Every row comes from one small tree of marks. The marks that hang from a mark follow it in brackets, in alphabetical order. Every link used is in the known rows. Which tree was each row made from?
In the rows, 128 means zero.
Known rows
tunedez[kimo sosir[fedod felama nedi]]: | 135 | 128 | 118 | 124 | 142 | 119 | 125 | 101 | 131 | 131 | 100 | 135 | 105 | 129 | 129 | 134 | 129 | 146 | 143 | 135 |  38 | 126 | 130 | 103 | 123 | 121 | 130 | 133 | 126 | 160 | 101 |
vipo[sosir[fedod[lisizuv[diti]] felama nedi]]: | 135 | 127 | 132 | 126 | 113 | 127 | 112 | 117 | 204 | 123 | 135 | 122 | 162 | 125 | 120 | 134 | 106 |  96 | 130 | 136 |  90 | 129 | 128 |  94 | 115 | 132 | 115 | 122 | 131 | 149 | 119 |
lisizuv[fedod]: | 127 | 125 | 113 | 136 | 157 | 130 | 139 | 107 | 148 | 121 | 133 | 121 | 130 | 121 | 134 | 138 | 135 | 101 | 125 | 133 | 180 | 126 | 132 | 131 | 124 | 125 | 126 | 124 | 135 | 118 | 148 |
fopof[sosir[fedod felama nedi]]: | 129 | 123 | 128 | 127 | 100 | 132 | 138 | 101 | 141 | 130 | 109 | 129 | 146 | 117 | 128 | 144 | 126 |  82 | 135 | 137 | 110 | 148 | 126 |  84 | 122 | 132 | 121 | 121 | 120 | 155 | 118 |
fedod[lisizuv]: | 126 | 127 | 137 | 115 |  83 | 139 | 138 | 108 | 120 | 121 | 153 | 116 | 123 | 120 | 128 | 133 | 118 | 106 | 127 | 137 | 180 | 140 | 133 | 197 | 127 | 134 | 110 | 136 | 133 | 103 | 156 |
fedod[lisizuv[diti] sosir[felama nedi]]: | 138 | 130 | 144 | 131 |  98 | 126 | 122 | 101 | 159 | 123 | 146 | 123 | 164 | 121 | 113 | 129 |  96 |  87 | 126 | 133 | 166 | 138 | 135 | 173 | 110 | 130 |  98 | 119 | 127 | 106 | 130 |
fosubip[sosir[fedod[lisizuv] felama nedi]]: | 129 | 125 | 126 | 144 | 106 | 130 | 142 | 106 | 118 | 133 | 132 | 129 | 148 | 112 | 127 | 139 | 105 |  79 | 131 | 135 | 142 | 134 | 127 | 103 | 125 | 132 | 122 | 121 | 132 | 128 | 119 |
kimo[sunusuf[fase[zokod[sosir[fedod nedi]]]] vipo]: | 124 | 139 | 133 | 126 | 154 | 130 | 104 | 171 | 122 | 147 | 136 | 124 | 163 | 134 | 131 | 102 | 133 | 141 | 117 | 106 | 138 | 116 | 115 |  70 | 135 | 128 | 151 | 136 | 126 | 134 | 124 |
tunedez[kimo[sunusuf vipo[sosir]]]: | 127 | 126 | 127 | 134 | 134 | 129 | 143 | 166 | 118 | 129 | 115 | 126 |  98 | 142 | 136 | 130 | 127 | 223 | 140 | 131 | 119 | 122 | 136 | 164 | 130 | 126 | 111 | 124 | 122 | 119 | 140 |
kimo[sunusuf vipo[sosir[fedod[lisizuv[diti]] felama nedi]]]: | 129 | 131 | 132 | 131 | 126 | 125 | 124 | 177 | 182 | 141 | 131 | 127 | 157 | 137 | 126 | 126 | 113 | 146 | 129 | 133 | 107 | 115 | 127 |  82 | 123 | 128 | 121 | 114 | 123 | 138 | 142 |
kimo[sunusuf[fase[zokod]] vipo[sosir]]: | 123 | 124 | 139 | 134 | 147 | 133 | 118 | 183 | 122 | 135 | 132 | 130 | 145 | 138 | 129 | 113 | 132 | 170 | 119 | 110 | 128 | 120 | 125 | 117 | 133 | 133 | 140 | 141 | 122 | 110 | 140 |
tunedez[kimo[sunusuf] sosir[fedod nedi]]: | 129 | 131 | 118 | 120 | 143 | 122 | 147 | 123 | 119 | 134 | 116 | 116 | 113 | 127 | 135 | 130 | 129 | 161 | 142 | 136 |  48 | 116 | 134 |  89 | 130 | 122 | 140 | 129 | 131 | 153 | 108 |
sunusuf[fase[zokod[sosir[fedod felama]]]]: | 130 | 132 | 134 | 126 | 152 | 131 |  79 | 110 | 125 | 125 | 131 | 141 | 146 | 123 | 119 | 104 | 138 | 100 | 114 | 104 | 133 | 136 | 116 | 119 | 128 | 131 | 146 | 149 | 126 | 137 | 104 |
fase[zokod[sosir]]: | 128 | 137 | 133 | 123 | 130 | 139 | 122 | 103 |  95 | 120 | 143 | 125 | 103 | 123 | 126 |  97 | 134 |  70 | 109 | 122 | 155 | 138 | 122 | 149 | 129 | 130 |  97 | 134 | 140 | 112 | 105 |
kimo[sunusuf[fase] vipo]: | 122 | 128 | 136 | 137 | 154 | 136 | 116 | 176 | 114 | 141 | 125 | 129 | 152 | 135 | 132 | 126 | 131 | 174 | 128 | 122 | 170 | 117 | 126 | 143 | 132 | 129 | 151 | 141 | 119 | 116 | 159 |
kimo[sunusuf vipo[sosir[fedod felama]]]: | 122 | 124 | 128 | 140 | 139 | 129 | 129 | 178 | 144 | 136 | 112 | 142 | 124 | 139 | 134 | 134 | 133 | 152 | 130 | 136 | 116 | 116 | 124 | 106 | 130 | 130 | 122 | 118 | 124 | 133 | 140 |
tunedez[kimo[sunusuf[fase] vipo] sosir[fedod felama]]: | 132 | 124 | 120 | 129 | 158 | 115 | 112 | 157 | 107 | 139 |  95 | 158 | 104 | 143 | 128 | 127 | 145 | 211 | 141 | 117 |  45 | 118 | 130 | 122 | 132 | 120 | 163 | 137 | 110 | 152 | 124 |
fase[zokod[sosir[fedod[lisizuv] felama nedi]]]: | 130 | 141 | 132 | 114 | 110 | 128 | 107 | 100 | 134 | 130 | 145 | 127 | 129 | 120 | 122 |  96 | 129 |  56 | 110 | 115 | 124 | 140 | 113 |  90 | 126 | 128 | 101 | 128 | 137 | 134 |  97 |
diti[lisizuv[fedod[sosir[felama nedi]]]]: | 122 | 125 | 122 | 122 |  98 | 117 | 133 | 104 | 137 | 124 | 140 | 117 | 140 | 123 | 125 | 146 | 129 |  93 | 120 | 131 | 172 | 134 | 115 | 147 | 141 | 126 | 127 | 117 | 126 |  97 | 142 |
fase[zokod]: | 128 | 122 | 135 | 131 | 135 | 140 | 144 | 104 | 123 | 123 | 137 | 124 | 103 | 118 | 126 | 111 | 137 |  79 | 114 | 126 | 174 | 137 | 129 | 127 | 124 | 132 |  94 | 139 | 135 | 114 | 125 |
tunedez[kimo sosir[fedod felama]]: | 136 | 122 | 117 | 126 | 142 | 119 | 128 | 102 | 114 | 123 |  98 | 150 |  76 | 132 | 127 | 135 | 141 | 155 | 142 | 135 |  51 | 129 | 136 | 143 | 124 | 122 | 129 | 134 | 122 | 154 | 110 |
nedi[sosir]: | 126 | 134 | 131 | 135 | 129 | 142 | 155 | 106 |  63 | 110 | 134 | 119 | 101 | 119 | 132 | 133 | 128 |  94 | 128 | 147 | 146 | 132 | 144 | 184 | 128 | 132 | 132 | 131 | 145 | 113 | 121 |
vipo[sosir]: | 127 | 122 | 133 | 133 | 126 | 142 | 132 | 120 | 130 | 113 | 130 | 117 | 122 | 127 | 132 | 143 | 119 | 116 | 129 | 143 | 128 | 130 | 134 | 172 | 126 | 135 | 111 | 133 | 137 | 115 | 130 |
diti[lisizuv]: | 118 | 123 | 132 | 114 |  81 | 133 | 139 | 109 | 116 | 121 | 146 | 112 | 113 | 125 | 126 | 143 | 130 | 106 | 125 | 143 | 181 | 135 | 120 | 187 | 145 | 132 | 122 | 133 | 128 | 102 | 154 |

Write each row's tree
| 124 | 133 | 133 | 131 | 156 | 127 |  97 | 171 | 118 | 143 | 123 | 147 | 143 | 136 | 126 | 103 | 142 | 147 | 116 | 107 | 138 | 121 | 115 |  98 | 134 | 127 | 146 | 136 | 119 | 131 | 128 | | kimo[sunusuf[fase[zokod[sosir[fedod felama]]]] vipo]
| 124 | 134 | 138 | 134 | 153 | 130 |  96 | 173 | 102 | 142 | 125 | 144 | 141 | 136 | 125 | 102 | 137 | 154 | 115 | 110 | 147 | 124 | 117 | 131 | 134 | 128 | 139 | 139 | 118 | 113 | 135 | | kimo[sunusuf[fase[zokod[sosir[felama]]]] vipo]
| 132 | 135 | 128 | 122 | 112 | 133 | 153 | 106 | 110 | 111 | 153 | 119 | 116 | 121 | 125 | 125 | 125 |  85 | 127 | 138 | 136 | 129 | 148 | 143 | 124 | 129 | 141 | 121 | 145 | 137 | 120 | | nedi[sosir[fedod[lisizuv[diti]]]]
| 119 | 121 | 120 | 120 |  95 | 120 | 145 | 106 | 120 | 117 | 150 | 114 | 125 | 124 | 128 | 146 | 136 | 100 | 119 | 129 | 189 | 133 | 120 | 171 | 145 | 128 | 131 | 118 | 130 |  91 | 150 | | diti[lisizuv[fedod[sosir]]]
| 121 | 121 | 121 | 125 |  98 | 117 | 135 | 105 | 127 | 119 | 139 | 127 | 122 | 124 | 125 | 146 | 137 |  98 | 119 | 129 | 180 | 135 | 118 | 172 | 142 | 127 | 127 | 118 | 124 |  92 | 147 | | diti[lisizuv[fedod[sosir[felama]]]]
| 124 | 137 | 134 | 130 | 157 | 127 |  94 | 170 | 129 | 149 | 125 | 137 | 160 | 133 | 127 | 102 | 134 | 141 | 117 | 108 | 129 | 119 | 112 |  72 | 132 | 126 | 147 | 134 | 121 | 135 | 122 | | kimo[sunusuf[fase[zokod[sosir[fedod felama nedi]]]] vipo]
| 141 | 129 | 120 | 149 | 176 | 118 | 124 | 102 | 195 | 122 | 130 | 127 | 168 | 122 | 117 | 130 | 112 |  86 | 123 | 131 | 169 | 122 | 139 | 107 | 105 | 120 | 115 | 108 | 127 | 125 | 127 | | lisizuv[diti fedod[sosir[felama nedi]]]
| 129 | 128 | 139 | 144 | 130 | 132 | 125 | 100 | 122 | 125 | 113 | 126 | 146 | 118 | 128 | 143 | 114 |  85 | 129 | 138 | 161 | 136 | 123 | 155 | 118 | 131 | 102 | 124 | 133 | 111 | 114 | | fedod[sosir[felama nedi]]
| 133 | 133 | 129 | 127 | 116 | 128 | 137 | 106 | 120 | 112 | 138 | 139 | 113 | 119 | 120 | 126 | 127 |  84 | 127 | 140 | 121 | 133 | 143 | 146 | 120 | 128 | 136 | 120 | 136 | 140 | 118 | | nedi[sosir[fedod[lisizuv[diti]] felama]]
| 129 | 130 | 125 | 135 | 144 | 129 | 113 | 104 | 183 | 136 | 109 | 128 | 153 | 116 | 129 | 140 | 124 |  77 | 133 | 140 | 127 | 127 | 116 |  57 | 119 | 128 | 119 | 125 | 131 | 165 | 114 | | sosir[fedod felama nedi]
| 133 | 124 | 115 | 121 | 137 | 124 | 144 | 132 |  97 | 130 | 113 | 136 |  77 | 144 | 134 | 133 | 141 | 177 | 143 | 128 |  68 | 120 | 137 | 130 | 132 | 122 | 137 | 130 | 129 | 152 | 122 | | tunedez[kimo[vipo] sosir[fedod]]
| 130 | 124 | 121 | 120 | 154 | 118 | 130 | 156 |  98 | 138 | 116 | 141 |  99 | 141 | 130 | 112 | 148 | 201 | 134 | 108 |  57 | 117 | 133 |  97 | 135 | 121 | 159 | 140 | 119 | 147 | 118 | | tunedez[kimo[sunusuf[fase[zokod]] vipo] sosir[fedod]]
| 126 | 133 | 129 | 111 |  99 | 133 | 134 | 104 | 171 | 133 | 149 | 102 | 163 | 116 | 132 | 134 | 115 |  81 | 129 | 132 | 146 | 127 | 123 |  74 | 125 | 132 | 127 | 128 | 142 | 149 | 129 | | sosir[fedod[lisizuv] nedi]
| 130 | 126 | 119 | 122 | 154 | 120 | 127 | 157 |  98 | 138 | 112 | 139 | 108 | 144 | 132 | 126 | 142 | 212 | 140 | 118 |  58 | 113 | 134 | 118 | 135 | 122 | 168 | 139 | 119 | 149 | 126 | | tunedez[kimo[sunusuf[fase] vipo] sosir[fedod]]
| 131 | 125 | 126 | 132 | 129 | 132 | 137 | 144 | 120 | 125 | 116 | 126 |  93 | 144 | 135 | 135 | 125 | 208 | 141 | 130 | 122 | 129 | 137 | 174 | 128 | 127 | 108 | 128 | 127 | 124 | 137 | | tunedez[kimo[vipo[sosir]]]
| 129 | 122 | 118 | 146 | 154 | 122 | 132 | 103 | 135 | 119 | 119 | 138 | 129 | 120 | 131 | 142 | 135 |  95 | 123 | 128 | 178 | 131 | 129 | 152 | 120 | 126 | 118 | 117 | 131 | 106 | 134 | | lisizuv[fedod[sosir[felama]]]
| 125 | 133 | 128 | 118 | 101 | 135 | 155 | 105 |  85 | 112 | 149 | 119 | 109 | 118 | 132 | 131 | 131 |  86 | 128 | 138 | 134 | 132 | 141 | 149 | 130 | 132 | 144 | 125 | 148 | 130 | 120 | | nedi[sosir[fedod[lisizuv]]]
| 128 | 125 | 127 | 138 | 137 | 125 | 133 | 167 | 124 | 131 | 104 | 138 |  95 | 142 | 134 | 131 | 127 | 224 | 140 | 132 | 110 | 126 | 132 | 167 | 128 | 126 | 107 | 124 | 117 | 120 | 140 | | tunedez[kimo[sunusuf vipo[sosir[felama]]]]
| 130 | 127 | 126 | 134 | 150 | 121 | 108 | 169 | 151 | 139 | 106 | 133 | 141 | 141 | 132 | 129 | 125 | 229 | 141 | 117 |  86 | 120 | 126 | 106 | 128 | 126 | 142 | 131 | 116 | 146 | 127 | | tunedez[kimo[sunusuf[fase] vipo[sosir[fedod felama nedi]]]]
| 124 | 128 | 139 | 132 | 148 | 133 | 114 | 182 | 136 | 141 | 133 | 118 | 168 | 136 | 130 | 113 | 122 | 162 | 119 | 111 | 116 | 118 | 121 |  85 | 131 | 132 | 141 | 141 | 125 | 116 | 133 | | kimo[sunusuf[fase[zokod]] vipo[sosir[nedi]]]
| 119 | 125 | 122 | 119 |  95 | 120 | 143 | 104 | 131 | 122 | 151 | 105 | 143 | 123 | 129 | 146 | 128 |  92 | 121 | 130 | 180 | 131 | 117 | 144 | 144 | 126 | 131 | 118 | 132 |  95 | 144 | | diti[lisizuv[fedod[sosir[nedi]]]]
| 128 | 132 | 128 | 125 | 104 | 130 | 139 | 104 |  96 | 115 | 133 | 137 | 105 | 117 | 127 | 132 | 134 |  87 | 128 | 139 | 121 | 137 | 136 | 152 | 127 | 131 | 137 | 124 | 139 | 133 | 118 | | nedi[sosir[fedod[lisizuv] felama]]
| 127 | 126 | 130 | 108 |  63 | 136 | 154 | 102 | 130 | 128 | 142 | 108 | 153 | 117 | 131 | 140 | 119 |  84 | 133 | 132 | 124 | 149 | 130 |  99 | 127 | 134 | 126 | 122 | 128 | 143 | 130 | | fopof[sosir[fedod[lisizuv] nedi]]
| 137 | 124 | 124 | 127 | 120 | 121 | 125 | 145 | 164 | 126 | 123 | 137 | 104 | 145 | 123 | 127 | 121 | 202 | 140 | 125 | 106 | 129 | 138 | 150 | 120 | 125 | 108 | 120 | 118 | 143 | 136 | | tunedez[kimo[vipo[sosir[fedod[lisizuv[diti]] felama]]]]
